Every row comes from one small tree of marks. Brackets hold a mark, then the marks that hang from it, in alphabetical order. Every link used is in the known rows. Which tree was each row made from?
Known rows
[vulibe vuzi]: [ -6   6  -8   7   8   2   2   6   9 -10  -7  19   6   5  -9   7   2  -2
   2  -1   5   1   3   0   2  -6   4  13   9   5   1 -20 -10  -7   1  -9
   7   9 -17 -14  -1   2   7  12 -11]
[dukalan [dova daga tizu [vudu [rosud rufezu]]] [pubokep kosig]]: [ 23 -16   7  56  11 -51  -1 -26  50  -1  13  -2  50  19 -14 -17   3 -35
  34 -16 -29  12  17 -11   1 -34  32  53  -1 -19   8 -19  -6  -5   2 -13
 -52  -4 -23 -12 -10  -6  14  39  -3]
[vopeb [pibud [pubokep [kosig vuzi]]]]: [ 17 -17   0  16   2  -6  -3 -14  18 -12 -13  -8  14  -7 -17  -6  12  -5
 -12   1  11  -1   1 -10   5 -16  -9  34   6  -2 -17  -8  -8 -18  -2  -5
 -11  -3  -7 -14   3  -5   0  20  -2]
[bomu [dova daga dukalan tizu vudu] ginom]: [  8 -10   1  34   0 -14  -8  20  60 -12   9   1  36  14   9  -6  -7 -40
   1 -21 -39  -8  25  35   1 -26  38  -9  -9  -3  47 -21 -10  17  21 -15
 -20  19  -5  17  -6 -12   7  28  -6]
[fozu pibud]: [  6   7  -8   6   2  -9  -6   8 -11 -15  -4  23  22   8  -1   1  13   6
  16  -1  -8  10   3 -12   0 -11   5  13   1   4 -11 -29  -7  -9  17 -12
 -11  -1 -13   8   0   4  -6  10 -11]
[rosud rufezu [vudu [dova daga dukalan]]]: [  0   6  -1  19   7 -31  -5   3  12  -1  10   7  28  14  -5  -3   4  -3
   4 -13 -18  17  -2  -1  -5 -19  49  36   8  -3 -14 -14  -8 -10  -9 -22
 -22  18 -31  -1  -9   1   4  12  -5]
[lage [kosig [pubokep [pibud vopeb]] vuzi]]: [ 23 -12  -9  13  11   3  -3 -32 -15 -15  -9 -11   6   0 -17   3   5   0
 -21 -18   5   9   2 -12  11   0   7  43  -7  12   5 -10 -10  -6   2  -9
 -16   5 -16   8   8   2 -11  28   2]
[bomu dova]: [ -1  -3 -10   7   2 -12  -4  12  17  -3  -5   7   5   7   0   7   7  -4
  14 -12   2   4   9   7  -1 -11  -7  -3   5   7  11 -17  -5 -10   8 -15
  -4  12  -2   8  -6   1  -7  11 -12]
[vudu [dova daga [dukalan [pubokep pibud]]] rosud]: [ 13  -3  -6  55   5 -26   0 -13  38  13   9  15  35  14  -8  -6  12  -9
   4 -19 -14   9  22 -15   6 -13  43  35  18   1  -8 -33   6  -5   6 -20
 -43   1  -1   5  -1   4   2  37  -5]
[ginom [bomu dova] piro]: [ -2   6  -3  -8  10  -9  -5   4  16  13 -17 -31  24  23  -2  10   6   2
  15 -11  13  -4 -14  20  -1  -7 -15  -5  12   8  34  -9 -12  -1  19 -19
 -15  10  -7  -2  -1  10   3   1 -12]
[lage [vulibe [vuzi [kosig [pubokep pibud]]]]]: [  1  14  -9  11  22  -4  10  -3 -35  -7 -11  14  -6   3  -5  -9   0   7
 -11  -7  24  -2   6 -14   7  -5   4  37   0   5  -9 -12 -21   0  -4 -13
  -2   3 -16  -5   5  -2 -15  22 -17]
[ginom [bomu [dova [dukalan pubokep] tizu vudu]] piro]: [  6  -1   8  18  12 -15  -3  -1  26   9 -10 -27  39  32   0  -2  -1 -22
  12 -24 -17  -6  14  40   3 -27  25 -10   7  10  50 -16 -23  17  21 -14
 -36  -2  -3  11   1   6  17  30  -6]
[rosud rufezu [vudu [dova daga [dukalan [pubokep pibud]] tizu]]]: [  6   8   5  45   8 -42  -3  -7  17  -3  16  24  41  26 -13 -17   5  -9
  11 -18 -28   8   9  -9   2 -33  54  50   4  -6 -16 -25  -7   4 -12 -20
 -41  -1 -24   6  -7   3 -19  31  -5]
[fozu dilan [pibud pubokep vopeb]]: [ 25  16 -19  25   0 -28 -17  -7 -31 -25  -9  12  11  -6 -13  -5   7  21
   2  -8 -16  26  -3  -3   7 -15  17  14  11  -6 -13 -11 -22 -21   4 -12
 -23   4 -28   2   2  21 -15  11   0]
[ginom [bomu [dova daga [dukalan pubokep] tizu]] piro]: [  4   9   6  26   8 -14  -5   3  39  15  -9 -45  37  31   1  -5   0 -21
  10 -21 -13  -9   0  30   5 -16  28   2  10   2  44 -17 -16  15  22 -18
 -44   6   2   6  -2   5  -1  17  -2]
[rufezu [rosud [vudu [dova dukalan]]]]: [  0 -11   2  18   4   0   1 -17  -1  -3   3  23  19   9 -12   7   9  -3
   6 -12  -4  15  14  14  -3 -27  29  15  18  14  -2 -23  -4  -8  -4 -12
 -13  12 -27   1  -3   8  18  10  -4]
[rufezu [rosud [vudu [dova daga [dukalan [pubokep kosig]] tizu]]]]: [  4 -12  12  57   3 -16   3 -25  23  -3   8  10  34  14 -21 -12   6 -22
  10 -15 -17   0  18  22   2 -43  46  43  11  -5   4 -23  -1   1  -9  -9
 -46   5 -26  -5 -10   1   9  30   4]
[ginom [bomu [dova daga]] piro]: [ -1  10  -2   0   7 -13  -8   3  37  14 -12 -41  29  25  -1   6   3  -2
  13 -13   5  -9 -17  20  -1  -4   2   4   8   0  36  -9 -13  -1  24 -20
 -24  16  -8  -6  -5   8   2   0  -9]
[vudu [dova daga [dukalan pubokep] tizu] [rosud rufezu]]: [ 22  -9  -2  56   8 -33  -6 -11  29   3  11  10  43  11  -1  -7   4 -11
  14 -16 -30  21  13 -13   4 -21  51  42  18  -9  -5 -23   2   2  -1 -21
 -50  11 -12  -1  -1  -2   1  28   5]
[vuzi [kosig [pubokep pibud]]]: [ 17   9  -9   4  10 -11   4  -7 -24 -11 -11 -17   5  12  -5  -3   7   4
  -8  -3  18   7  -6 -16   3 -20   9  33 -10   8 -12 -19  -6  -2  -1 -15
 -13  -4  -6   9   1  -3 -20  16 -15]
[vulibe [lage [kosig pubokep]] vuzi]: [  0   2 -11   7  13   4  17  -2 -17 -11 -16  10 -18  11 -12   8   0  10
  -3  -2  23   2  -3  -9   4   6  12  25   9  10  19 -12 -22  -7 -11  -6
   3  12 -28 -15   4  -4  12  26  -6]
[rufezu [rosud vudu]]: [  6  -3   2   1   5   3   1 -35 -13  -8  -1  17  18   6 -16   4   8  -2
  18  -1  -3  11   4   0  -4 -23  11  19   7  11  -3 -23  -8 -13  -3  -7
  -7   5 -28  -7   0   5   5  -3  -6]
[rosud [vudu [dova daga [dukalan [pubokep [pibud vopeb]]] tizu]]]: [  7   9   1  52   7 -36  -9 -19  28 -15   9  19  35  19 -17 -13   4  -6
  -9 -24 -22  -3  15   4   6 -21  63  41   5  -6   4 -24 -17   3  -1 -17
 -39  10 -17  13  -6  11  -6  37   2]
[lage kosig]: [ -2   0  -9  10   8  -5  -1   1 -13 -12  -7   1  -4   3  -8   2   8  -3
   7  -4  -3  -4   1  -9   1   1   1  29  -2   8  17 -17  -8 -13   4 -10
 -17  11 -13   2   0  -1  -2   9 -11]
[piro [ginom [bomu [dova daga dukalan tizu [vudu rosud]]]]]: [ 26 -12   3  32   4 -20  -6  -5  75   8   3 -11  40  14  13  -6   0 -24
   6 -11 -23  -8  16  23   2 -10  66   7  -1   1  58 -17 -21  16  19 -22
 -43  18  -1  -1   2  -1  22  25  -8]
[dova daga [dukalan [pubokep pibud]] tizu [vudu rosud]]: [ 27  -1   2  56   7 -21  -1 -26  47  -8  13  11  46  18  -4 -17   4 -27
   2 -18 -42  -5  32  -7   6 -26  67  32  -5  -4  13 -36  -7   8  14 -11
 -48  -9  -4   8   4  -4   3  42  -6]
[vulibe lage [vuzi [kosig [pubokep pibud]]]]: [ 11  15  -7   6  14  -6  20   3 -11 -14 -15   5  -8  18 -10   1   2  13
 -15   4  31  -5  -7 -17   5 -13  16  25   0   8  -5 -16 -22   2 -14 -12
   9   3 -22 -15   0  -3  -6  26 -17]
[vuzi [kosig [pubokep [pibud vopeb]]]]: [ 25  12 -12  12  13 -19  -2 -15 -16 -20 -13 -24   2   6 -11  -2   4   6
 -19  -7  15   6  -4 -17   6 -11  16  34 -11   5  -6 -12 -18  -5  -1 -17
 -12   8 -12  11   1   5 -19  16  -9]
[pibud pubokep vopeb]: [ 17  10 -13  18   4 -22 -12 -16   7 -21 -16 -18  -3  -2 -12   0   1   7
  -8 -11  -7  10   0 -13   3  -6  15  19   9  -3  -1  -9 -16 -25   0 -13
 -10  19 -10  -2  -3  16   0  -1   2]
[vudu [dova daga [dukalan pubokep] tizu] rosud]: [ 12  -9  -2  57   4 -18  -5 -14  32   2   7   8  37  11  -1  -5   6  -9
   7 -19 -19  12  17  -3   5 -18  53  30  19  -6   7 -28   3   4  10 -16
 -48  12   0   5   0  -3  12  36   6]
[rosud rufezu [vudu [dova daga [dukalan pubokep] tizu]]]: [  5   4   5  35   8 -36  -5  -7   7  -4  11  14  38  19  -9 -11   1  -9
  14 -17 -28  18   5   1   0 -30  56  42   9  -7 -10 -19 -10   2 -10 -18
 -40  11 -25   2  -8  -1  -3  26   2]
[ginom [bomu [dova [dukalan pubokep] [vudu rosud]]]]: [ 16 -10  -2  25  12 -18   2  -8  18  17   1  -7  27  11   0  -2   6 -22
  18 -13 -14  15  30  19   2 -12  27  -3  17  17  32 -17 -18  -1  10 -20
 -33   1   1   6   2   6  22  44  -6]
[pubokep kosig [pibud vopeb]]: [ 12   7  -6  28  10 -27  -4  -5  37 -19  -8  -1  10   5 -19  -6  10  -7
 -11  -4  -1 -19   8  -9   4 -13   3  39 -12  -6   3 -14  -8 -13  -4 -15
 -13   7 -16   4  -4  12 -17  11 -13]
[piro [ginom [bomu [dova daga tizu]]]]: [ 11   1   0  16  -2 -18  -9   9  57   5  -7 -15  24  18   7  -2   2  -9
  16  -3   0 -12  -6  17   1  -4  27  13  -3  -3  42 -13 -16  11  14 -20
 -30  24   1  -2  -6   4  -8   3 -10]
[bomu [dova daga [vudu [rosud rufezu]]] [ginom piro]]: [ 22 -15   1  19  11 -32  -9 -20  51  12   6  -4  65  15   1   2  -4 -21
  24 -23 -32  13   1   6  -1 -17  13   4   6  -8  34 -14  -7   1  16 -25
 -26  14 -27 -13  -1 -10  15   8  -7]

Write each row's tree
[ 11 -11  -2  13   1  -2   0 -18   2  -8 -11 -25   8  -3 -14  -3   6  -6
 -10  -8   2   8  -2  -3   4 -27  -4  32   5  -2 -12  -8   2 -16  -7  -8
 -13   3  -8 -13  -3   0   6  14   1]
[pibud [pubokep [kosig vuzi]]]
[  7  11  -8  -3  14   1  19   3 -22 -15 -19  -6 -13  11  -6   8  -2  13
 -12   4  33   7 -12  -8   3 -11  18  15   4   7   0 -11 -25  -1 -14 -10
  10  14 -23 -17  -1  -7  10  22  -9]
[vulibe lage [vuzi [kosig pubokep]]]
[  0  -7   1  21   0  -7  -4 -29  14  -3   7  20  27  10 -16   6   8   5
  16  -9  -3  10   1   8  -4 -23  28  31  13   1  -5 -20   0 -14   1 -10
 -20  18 -31 -13  -9   5  12   8  -1]
[rufezu [rosud [vudu [dova daga]]]]
[ 18  17 -10  13  17 -13  13  -5  -1 -24 -18  -1 -12  12 -16   3  -1  14
 -26   0  29  -6  -6 -17   7  -5  23  26  -2   5   2  -9 -33  -2 -15 -15
   9  14 -28 -14   0   6  -6  25 -10]
[vulibe lage [vuzi [kosig [pubokep [pibud vopeb]]]]]
[ 27  -7  -1  62   8 -43  -9 -39  62 -13  11  10  46  20 -17 -13   3 -25
  15 -26 -27   3  26 -14   7 -17  46  37   0 -11  19 -29 -15  -3  21 -11
 -46   1 -11   3  -5   9  13  44   0]
[dukalan [dova daga tizu [vudu rosud]] [pubokep [pibud vopeb]]]
[ -6   5 -12  20  21  -1   8  -8 -31  -4  -9  31 -12   1 -12  -8   1   5
  -3 -13  14  -6  14 -15   8  12   0  46   4   8   8 -14 -17  -7  -3  -8
  -9   1 -21  -1  10   0 -13  26 -14]
[lage [kosig [pubokep pibud]] [vulibe vuzi]]
[ 23 -12   0  36   8 -38  -9 -19  52  -9  13   2  48  18  -2  -7   1 -22
  27 -14 -30  14   9 -15  -3 -26  41  37  -2 -14  12 -21  -7  -3  17 -13
 -36   9 -23  -8  -6  -5  17  21  -6]
[dukalan [dova daga tizu [vudu [rosud rufezu]]]]
[  5  -8   6  26   4 -13  -9   8  65  -4   1 -16  52  25   8  -2  -8 -35
  -1 -31 -36 -14  12  39   2 -27  35 -15  -6  -5  58 -22 -12  21  29 -16
 -25  15 -10  11  -2 -12  16  16  -7]
[bomu [dova daga dukalan tizu vudu] [ginom piro]]
[  3 -13  -7   0  15  15   1 -24 -47  -1 -11   3  -1  -9  -3   1   1   5
  -5 -19  11  16   6 -10   7   7  -2  39   0  10   4  -6 -10  -6   5  -4
 -17  11 -12   7  12 -10   0  23   3]
[lage [kosig pubokep vuzi] vulibe]
[ 12 -13  -6  -5   8  13  12 -20 -21  -9 -15 -11  -2   7  -7  10   3  10
 -10  -8  20  13  -8 -10   5  -4   9  26  -1  13   9 -11 -12  -4  -5  -3
  -7  11 -17  -3   7  -9  10  27   4]
[vulibe [lage [kosig pubokep vuzi]]]
[ 17  -5   5  29  13 -12  -9 -13  56   7  -1 -36  51  25   8  -3   0 -19
   3 -22 -25 -13   4  30   1 -19  52   1   6  -3  61 -14 -17  15  32 -18
 -44  11  -9  -1   4   1  25  23  -5]
[ginom [bomu [dova daga dukalan tizu [vudu rosud]]] piro]
[ 16 -10  -5   3   8   9  13 -21 -11  -9 -11   1   1  14 -12   5   8   8
 -11  -8  18   2  -2 -20   8  -6   9  36  -4  13   4 -16  -9  -1  -6  -5
  -8   0 -15   0   8  -6  -6  31  -4]
[vulibe [lage [kosig [pubokep pibud] vuzi]]]
[  2   9   4  17   8  -9 -10  13  47   6  -9 -48  35  28   7  -2   0 -14
   0 -17 -10 -18  -8  32   2 -15  30   0   5  -1  52 -13 -14  15  27 -19
 -33  15  -3   5  -1   5  -1   5  -6]
[ginom [bomu [dova daga dukalan tizu]] piro]
[  3  -3   0  28   0 -22  -8  -1  55 -19   6  -3  31  24  -3  -4   0 -23
  15 -17 -19  -2   9   8  -2 -26  35  21 -10 -10  22 -24 -10   0  27  -4
 -25  11 -11   5 -12  -3  20  25  -8]
[dukalan [dova daga tizu vudu]]
[  5 -12   5  35   0 -21   6 -16  46   9   6 -10  37  19 -23 -10  10 -32
  13 -18   0   3   9  -7   7 -23  -1  45  -2  -2 -14 -25   5  -5   6  -9
 -31 -12  -5  -5 -12  -2  -4  39  -7]
[dukalan [dova daga] [pubokep [kosig vuzi] pibud]]
[ 14  -6   3  53  10 -46  -2 -16  51 -20   1   7  30  22 -26 -14   6 -30
  10 -22 -14 -11  26   3   6 -31  15  39 -12  -8  17 -22 -17  -2   6  -7
 -33  -7 -14   9 -10  10   4  45  -9]
[dukalan [dova tizu vudu] [pubokep kosig [pibud vopeb]]]
[ 21 -31  10  48   9 -20   5 -41  39   0  10  14  56  16 -20 -11  11 -33
  17 -21 -13   6  25  -3   8 -41  10  43   0  -2   5 -27   3   6   8  -5
 -39 -22  -8  -4  -1  -6  19  58  -5]
[dukalan [dova tizu [vudu rosud]] [pubokep [kosig vuzi] pibud]]
[  3  -8   2  35   7 -38   7  -8  38  -1   2   8  26  25 -23 -10  11 -31
  24 -17  -4  -2  25  -2   2 -31  -1  34  -7   2   1 -27  -6  -9   3  -8
 -27 -19 -10   5 -12   4   9  44 -19]
[dukalan [dova vudu] [pubokep kosig pibud]]
[ 13  -3  -5  25   4 -23  -3  -2  20 -15 -16  -4   3  -2 -17 -11  13  -1
  -2   4  10  -8   2 -15   2 -11  -5  34   6  -6  -9 -11 -13 -24  -4  -9
 -16  -2  -8  -8   0   1  -6  11  -9]
[vopeb [pibud [pubokep kosig]]]
[ 15   6  -9  29   7 -28  -7 -14  15 -22 -16 -26  -4  -4 -18  -6   4  -1
 -11  -8  -3  -1   1  -8   3 -14   7  33   3 -10   2  -3 -13 -26  -9 -13
 -16  15 -14  -7  -6  14   0   5   0]
[pibud [pubokep kosig] vopeb]
[ 12  -6   0   3   4 -16  -1  18  48  10  -7  -9  16  16   8   4   1 -21
   6 -10  -5  -2  18  30   0  -7  34 -11  -3  17  44 -13 -26   7  10 -20
 -18  14  -1   7  -2   5  19  19 -17]
[piro [ginom [bomu [dova dukalan vudu]]]]
[ 38  -2  -3  42  18 -42  -4 -29  29  -7   7  14  35   7 -14 -11   4 -20
   1 -18 -39  16  34 -22   6 -14  48  32   1   4  -3 -22 -19  -8  -4 -21
 -32  -5 -21   4   5   9  -1  30  -5]
[dova [dukalan [pubokep [pibud vopeb]]] [vudu [rosud rufezu]]]
[ 11  -8  -5  49   4 -13  -8  -3  44  -6   7   5  35   8   5  -1   6  -4
  -4 -15 -17   2  10  -1   2 -18  55  29  13  -9  14 -24   6   4  15 -16
 -38  21  -5   4   1  -2  13  24   1]
[vudu [dova daga dukalan tizu] rosud]
[ 16  14 -17  19  -4 -20 -10   1 -41 -16  -5  19  14   1  -8  -6  10  19
  15  -3 -12  27  -4  -3   5 -23  10  11  13  -3 -19 -18 -11 -18   5 -10
 -23  -7 -23   1   2  12 -17  13  -7]
[fozu dilan [pibud pubokep]]
[ 20 -10  -6  -2   4  10   1 -25  -4  -3  -5  -6  25  10  -8   5   6   3
 -10 -12  12  18   1 -11   6 -18   4  27  -5  12 -20 -21   5   1   5  -6
  -6  -8  -4   8   8  -3 -10  24  -4]
[kosig [pubokep pibud] vuzi]
[-10   6  -3  18   3 -16  -4   0  16  -3   6   6  23  13  -5   1   5   0
  -4 -15  -9   8   1   9  -4 -16  50  24   9  -1  -1 -19  -8  -8   1 -16
 -20  18 -19   5  -7   1  16  20  -4]
[rosud [vudu [dova daga dukalan]]]
[  2  -8  -5  13   5 -11  -3  18  32  -6   1   5   8  10   5   2   2 -22
   0 -20 -20   0  29  24  -2 -20  26 -14  -2  12  24 -19 -14  -4  13 -13
  -7   8  -5  17  -4  -2  12  26 -13]
[bomu [dova dukalan vudu]]
[ 10  -3   1  12   3 -12  -4  22  44   5 -11 -13  19  15  10   0   3 -16
   7  -6  -1  -7   7  24   3  -8  29  -4   1  11  45 -15 -19  17   9 -21
 -23  17   7  10   0   5  -3   6 -13]
[piro [ginom [bomu [dova dukalan tizu]]]]
[ 22  -9  -2  35   9 -44  -2 -27  35   8  12   2  45  17 -12  -6   3 -26
  39 -17 -25  31  17 -22  -1 -16  32  35   9  -6  -4 -23 -10 -15   8 -16
 -39  -1 -20 -10  -8  -2  20  31  -4]
[dukalan [dova daga [vudu [rosud rufezu]]] pubokep]
[ 20  -3   2  42   5 -15  -1 -19  49  -4   2 -20  28   4 -20 -13   4 -29
 -24 -19 -19  -8  19  -1  12 -16  34  42  -9  -3  -5 -18  -8  -2  -1 -14
 -31  -1  -8   3  -4   3 -10  34   2]
[dova daga [dukalan [pubokep [kosig vuzi] [pibud vopeb]]]]
[ -1 -11   0  13   3  -4  -1 -28  -8  -5   1  31  21   8 -17  10  10   8
  17  -7   5  16   4   5  -4 -25  10  22  18  10  -6 -20  -1 -13  -4 -10
 -12  12 -30  -8  -5   8  14   8  -3]
[rufezu [rosud [vudu dova]]]
[  8  -1  -3   2   2 -13  -1  22  41  16 -11 -15  12  13   7   5   5 -16
   8  -6   7   0   7  20   1   0  21  -7   5  17  37 -14 -20   5   6 -24
 -16  16   4   7  -1   7   3   5 -16]
[piro [ginom [bomu [dova dukalan]]]]
[  0  -6   2  27   1  -2  -2 -18  19  -1   8  12  26  11 -11   3   6  -7
   3 -13 -13  10  10  13  -3 -23  46  24  14   5   0 -23  -3  -9   1 -12
 -22  17 -28  -4  -7   4  16  10  -1]
[rufezu [rosud [vudu [dova daga dukalan]]]]
[ 17  -8  -2  19   8  -9  -4 -18  31 -16  -5  -5  19   0 -19  -2   9 -10
 -20  -9   2 -11   6  -5   8 -17   0  40 -12  -2  -5 -11  -4  -6  -2 -11
 -10   5 -14  -2   0   7 -10  19  -6]
[pubokep [kosig vuzi] [pibud vopeb]]
[ 18 -13   6  65   7 -42   2 -30  62  -2  13   6  49  24 -18 -20   9 -35
  24 -18 -20  -7  25  -9   4 -33  32  51  -4 -15  15 -31  -2  -1  11 -10
 -51 -14 -10  -3  -7  -2  11  51 -10]
[dukalan [dova daga tizu [vudu rosud]] [pubokep kosig pibud]]
[ 14 -16   5  44   6 -26  -2 -25  41 -12  -1  -4  35  14 -27  -9   8 -28
   3 -21  -1   0  14  -3  11 -28  -2  42  -4  -4   1 -19  -6   2   3  -8
 -28  -6  -7   3  -6   7  -5  39   0]
[dukalan [dova tizu] [pubokep [kosig vuzi] [pibud vopeb]]]
[ -2   1  -2   9  10 -27  -3   5  -7  -2   4  17  23  11  -7   2   6   1
   6 -12  -9  23   1  -2  -5 -23  32  28  11   5 -15 -14  -9  -9 -14 -21
 -12  12 -30   3  -5   3   6  12  -8]
[rosud rufezu [vudu [dova dukalan]]]
[  3 -13   4  11   7 -13  -9  -2  39  -8  -6   4  50  22   2   6  -5 -19
  13 -25 -20  -8   5  32   1 -30  -3 -16  -3  -1  52 -19 -10  17  24 -13
 -14  10 -12   7   0  -9  16  14  -9]
[bomu [dova tizu vudu] [ginom piro]]
[ 19  -9  -3  24   9 -10  -6 -24  20 -19   2  19  33   6   1  -1   4  -5
   7  -8 -21   1  14  -3   0 -24  34  20  -3  -4  19 -24  -6   1  14  -7
 -24   7 -11   0   7  -4  21  24  -5]
[dova tizu [vudu rosud]]
